Known rows, with every step that occurs
pifoz/fufe/bazi/manud: [ -8  11  37 -15   4  25  -4  -3   5  23 -25 -12 -19 -18 -13   2  14  11
  -3  25 -19]
manud/pifoz/fufe: [ -1 -11 -17 -10  23  -9   0  -9  12  16  -8  -5   6 -12  17   2 -14  16
   1 -12   5]
nuda/dolif/pifoz/manud/bazi: [ 32  -6   2  17 -37   5  -5  -9 -18  -7  14  39  -2  64   2   5  -4 -11
  13 -11   2]
nuda/dolif: [  7  18 -10  21   7 -15   4  -1  19 -30   7  49  -8 -20 -12 -12  17  -9
  20  -8  21]
pima/fufe/pifoz: [ 13   2  34  21  -3   0  25   1  -4 -21  -5 -30  10  11  11  -7 -16  26
 -13   7   9]
pima/manud/pifoz/dolif/fufe/bazi: [-16  33  30 -26   9  12 -16   6   9  38  -3  -8  16 -41  -6  14  13 -14
   6  -4  -6]
fufe/pima/manud/pifoz: [-10 -26 -68 -22  -8 -11 -17   8  17 -15 -11  -3 -14   7  15   0  -5   3
 -39 -11   3]
manud/pifoz: [ -6 -11 -32  -1  18 -16   3   8  18 -30  -7  -6   0  23  10  -5  -3   1
   0 -21  15]
dolif/fufe: [-24  -8  16  16   3  -5   4   6 -17   3  18   2   3 -23  -4  16  -1 -14
  -1   0  12]
manud/pifoz/dolif: [  7  10 -30  -1  28 -16  11   3  16 -10  -7 -16  12  -5  10 -14  10  -5
  29 -11   6]
fufe/bazi/manud: [-12  11  24  -8  -1  21   0  11   9 -16 -21 -12 -23  10 -21  -5  24   0
  -3  20 -12]
nuda/dolif/pifoz/fufe/pima: [ 25 -17   0   1   0  -8 -19 -16  -5  28  13  49   0 -32  -2  11 -18   8
  -5  12   2]
bazi/manud: [-15  -8  -9   8  -2  11  17  11   2 -35 -14  -9 -17  15  -5  -2  16  -4
  -4  19  -6]
bazi/manud/pifoz: [-22 -13 -25  -9  19   3  12  15  20 -36 -20  -4  -5  34  13   4   3  -3
  -6  -1  -2]
manud/pifoz/dolif/fufe: [-16   8   4   1  30  -9   5   6   2  19   9  -6  24 -28  10  12   0 -17
  23  -8   6]
nuda/dolif/pifoz: [ 19  13  23  19  -1  -7  11  -4   2 -31  17  58  20   4 -13  11  -3 -12
  26  -6  19]
dolif/nuda: [-25  16 -30  14  -5  -3  23  -2 -19 -78   9 -15   7 -19 -25 -33  15   3
   9  -2  12]
pifoz/manud: [ 16 -13 -21   5  -6  -7   8   0  -4 -11  16  -8 -13  48   4 -15   9  -2
  -4 -10  -1]
pima/fufe/bazi/manud/pifoz/dolif/nuda: [-17  50  -7 -23  20  26  20   2  10 -48 -22 -25  26 -11  -4 -28  26  10
  16  12  -7]
nuda/dolif/fufe: [-18  15  22  22  10  -9  -1   2   3   4  24  54   5 -43  -9  12   4 -23
  14  -5  19]
pifoz/fufe/bazi: [  8  15  33 -10   4   6 -16 -11   0  36  -9 -11 -11 -35 -14  -7   8  18
   3   3  -3]
nuda/dolif/fufe/bazi/manud/pifoz: [-28  24  36 -18  25  15  -9  15  33   5  -9  43   2  -2  -4  18   9 -17
   5  -1  -6]
bazi/manud/pifoz/fufe/pima: [ -8 -38 -39 -22  16   0 -16  -2  11  24 -18  -3 -20  -6  19   5 -14  17
 -28  17 -15]

Rows
[ -7  -4 -25 -22   1   0  -3  -9  13  19 -13  -6   7 -24  20   5 -13  16
 -19  -6   0] -> pima/manud/pifoz/fufe
[-17 -33 -17   7  -1 -13 -21   3 -18  17  17   4 -17 -26  -1  11  -5  -6
 -26   9   3] -> dolif/fufe/pima
[-21  -8 -37 -16   1 -10 -24   7  23   7   4  48  -3 -27   9  17  -6 -13
 -28 -11   6] -> nuda/dolif/fufe/pima/manud/pifoz
[ 28 -24  -4  12 -41   7  -1  -4 -35  -6  11  -3  -4  80   6   6  -8  -1
   0  -9  -3] -> dolif/pifoz/manud/bazi
[-13  -4 -43 -14  -3  -6   1   8  19 -29 -11  -5   2  10  13   3   0   0
 -21 -19   8] -> pima/manud/pifoz
[  6 -20  34  23 -35   7  -1   0 -34  26  14 -20  -6  44   1   7 -19  -2
  -8   1 -10] -> dolif/fufe/pifoz/manud/bazi
[ 16  -9  27   4   0   3   9 -16 -22  16   9   4  20 -13  -1  19 -22  12
   7   5   4] -> dolif/pifoz/fufe
[  4  12  20 -24  20   2 -19  -6  17  36 -15  -8  -2 -17  -1  -2  -4  17
   1 -10  -2] -> manud/pifoz/fufe/bazi
[-14  -5  64  28   2  -4  16   5 -19   8  16 -16  13 -22 -13  17 -25  -2
   0   7   1] -> dolif/fufe/pifoz
[-10 -20 -28  -7  21 -17 -19   3  -2  32  11  -3   2 -30  11   8  -4 -10
  -1   4  -2] -> manud/pifoz/dolif/fufe/pima
[ 26 -13  11  18 -39  12   8  -3 -22   0  -4 -32 -10  71  19  -9 -14  20
 -19  -2  -6] -> pima/fufe/pifoz/manud/bazi
[-10  28  39 -13  25   3 -13   6   9  37   0  -8  15 -32  -8   8  12 -14
  22  -5  -1] -> manud/pifoz/dolif/fufe/bazi
[ 21 -18  10  22 -39   3   3  -2 -24   2   2 -30 -16  61   0 -13 -12   8
  -3  -4 -11] -> fufe/pifoz/manud/bazi
[ 17  -6 -12 -11 -24   3 -18 -16  -3  22   5  47   0 -44   0  16 -11   5
 -25  13  -2] -> nuda/dolif/pifoz/fufe/pima/manud
[ 35   4  17   8  -8   1  11  -6  -2 -12  30  54  14  51  -5   5  -3 -16
  17 -12   3] -> nuda/dolif/pifoz/manud
[ 28 -17  10   4 -12   1  14  -2 -21 -12  25   6  13  68   0   7  -9  -6
   2  -9  -2] -> dolif/pifoz/manud
[ 11  -1  39  27 -33   7  -3  -3 -17  24  18  22  -5  28  -2   5 -16  -8
   5  -5  -8] -> nuda/dolif/fufe/pifoz/manud/bazi
[-17   7   5 -21  18  13  -4  15  26 -19 -27  -7 -10  32  -2   2  11   0
  -5   0  -9] -> fufe/bazi/manud/pifoz
[ -3  25   4 -20  26  11   4  10  26   1 -26 -20   3   4  -1  -8  24  -6
  26   9 -14] -> fufe/bazi/manud/pifoz/dolif
[  2  18 -39 -14   7  -6   9   2  20  -9 -13 -16  12 -17  11  -8  13  -6
  12  -8   2] -> pima/manud/pifoz/dolif
[ -5  37  12  21   3   2  37  -7 -20 -53   5 -37  28 -42 -32 -38   7   5
  36  14  -2] -> fufe/pifoz/dolif/nuda
[  9 -34 -33  -4   0 -11 -21 -14 -10  30   0  -8 -25 -34   4  -8  -8  19
 -23  14   0] -> pifoz/fufe/pima
[ 19  17  31  23   9  -8  24  -1  -4  -2  -1 -35  12 -25 -12 -18   1   3
  33  11  -4] -> fufe/pifoz/dolif
[ -1  16  12 -34   2  10 -21  -6  19  34 -20  -8  -1 -26  -1   3  -2  17
 -16  -9  -6] -> pima/manud/pifoz/fufe/bazi
[ -4 -20 -56  -8 -27  -7 -15   2  -2 -13  -5  -6 -28 -18  -2  -5   8   4
 -42   9   0] -> fufe/pima/manud
[ 16 -20 -32  14 -36   0  -8  -2 -22  -5   4 -16 -27  62   9 -15   8   0
  -6 -10  -3] -> pifoz/manud/bazi
[-11  10  17  14  15  -8   8   2 -15  22  16 -11  14 -47  -3   7  11 -18
  25   8   6] -> pifoz/dolif/fufe
